In the rows, zero is written as 100.
Known rows, with every way that one mark hangs from another:
(vedu kinunu (lotos salev) vavu):  43 132 153 135  77  88  96  71  28  89 128 106  70 105 136 120
(vavu (vedu kinunu lotos)):  90 100 113 116  81  95  93 109 102  65 152 138  69  83 112  89
(kinunu (lotos salev) vavu vedu):  79  69 106 170  82  78 102 106 124 112 114 126 103  72  81 129
(salev lotos (vavu (vedu kinunu))):  77 111  73  87  73 144 119 101 144 137 121  86 150 123  85 115
(vedu lotos vavu):  54 136 135 100 114 117 107  86 100  82 114 147  86 123 111 132
(lotos kinunu (salev (vavu vedu))):  79  82 121 133  92 108 109  95  61 121 113  51 119 117 117 160
(salev (lotos kinunu) (vavu vedu)):  99 112  95 102  84 133 118 105 142 135 113  73 146 127  88 128
(vavu (vedu kinunu (lotos salev))):  87  91 118 125  62  88  99 103  80  60 155 122  84  80 113  96
(kinunu vavu vedu):  66  91  82 130 135 121  88 128 153 132 104 148  73 105  79 145
(vavu (vedu (kinunu lotos))):  86  91  95 122  87  92 107 104 104  75 149 125  81  76 109  92
(vedu kinunu (lotos salev)):  78 119 143 154  80  95  90 102  37  86 137  85  89  91 126  91
(danif (vavu (vedu kinunu))):  65 112  78  68 146 122 102 104  88  86 105 154  75 111 107 125
(vavu vedu):  81  89  79  92 106 122 116 115 130  73 141 138 102 100  93 121
(danif (vavu (vedu (kinunu lotos)))):  72 108  84  79 137 112 105 100  89  81 107 154  79 100 106 116
(kinunu (vedu (lotos salev))):  88  79 116 160  82  91  84 108 115  85 140 126 117  85  84 102
(vavu (vedu kinunu)):  77  95  87 108  99 109 104 110 102  81 147 125  76  91 110 105
(danif (vavu vedu)):  68 108  72  57 150 132 111 107 107  79 101 163  93 117  96 137
(vedu (kinunu lotos)):  77 119 110 151 117 102 102 103  73 106 129  90  85  85 120  86
(lotos salev vavu):  60 108 130  98  93 145 136 111  64 139 100  74 130 135 110 152

Rows:
117 131 117 162 103 103 107 120 117 111 127  72 135 105  85  97
(salev (lotos (kinunu vedu)))
 82 117 155 112  81 125 116 113  78 103 112 103 115 120 111 122
(vedu (lotos salev vavu))
 72 114 131 145  93 102 112 100  50 123 121  74  92  92 126  98
(vedu (kinunu (lotos salev vavu)))
 69 125 141 145  90 101  90 111  49 103 117  99  63  98 126 115
(vedu (kinunu vavu) (lotos salev))
 79  85 103 123  78  96 130 107 109  88 116 127 100  83  95 141
(kinunu (lotos salev) (vavu vedu))
 84  82  98 158 110  89  94 114 156 117 109 148  82  76  78 119
(kinunu lotos vavu vedu)
 92 100 123 109  94 111 130 107 123 104 117 123 108  95 101 105
(kinunu (lotos (vavu vedu)))
 79  72 123 167  94  97  90  95  71 138 112  50 122 109 107 152
(lotos (kinunu vedu) (salev vavu))
 64  88 124 147  81  86  87  86 109  87 133 140 105  95  91 122
(kinunu (vedu (lotos salev) vavu))
 76 123 126 138 112 110 107 107  72 127 117  89  77  96 125  91
(vedu (kinunu (lotos vavu)))
 63  88  88  83  95 138  97  99 130 124 118 119 101 119 105 128
(salev (vavu (vedu kinunu lotos)))
 66  84  82  71 100 148 106 102 149 117 114 128 119 126  94 140
(salev (vavu (vedu lotos)))
 68 111 134 139  77 109  88  96  50 109 125  80  98 103 126 105
(vedu kinunu (lotos (salev vavu)))
 91  86 111 108  68 101 112 107 107  51 149 135 110  91  97 112
(vavu (vedu (lotos salev)))
114 137 140 143  96 114 114 124 117 141 110  71 124 119  92 104
(salev (lotos (kinunu vedu) vavu))
 86 113 104  76 140 112  98 107  97  70 103 160  78 110 105 125
(danif (vavu (vedu (lotos kinunu))))
 78 112  91  63 137 122 104 107 107  67 105 172  89 112  98 125
(danif (vavu (vedu lotos)))
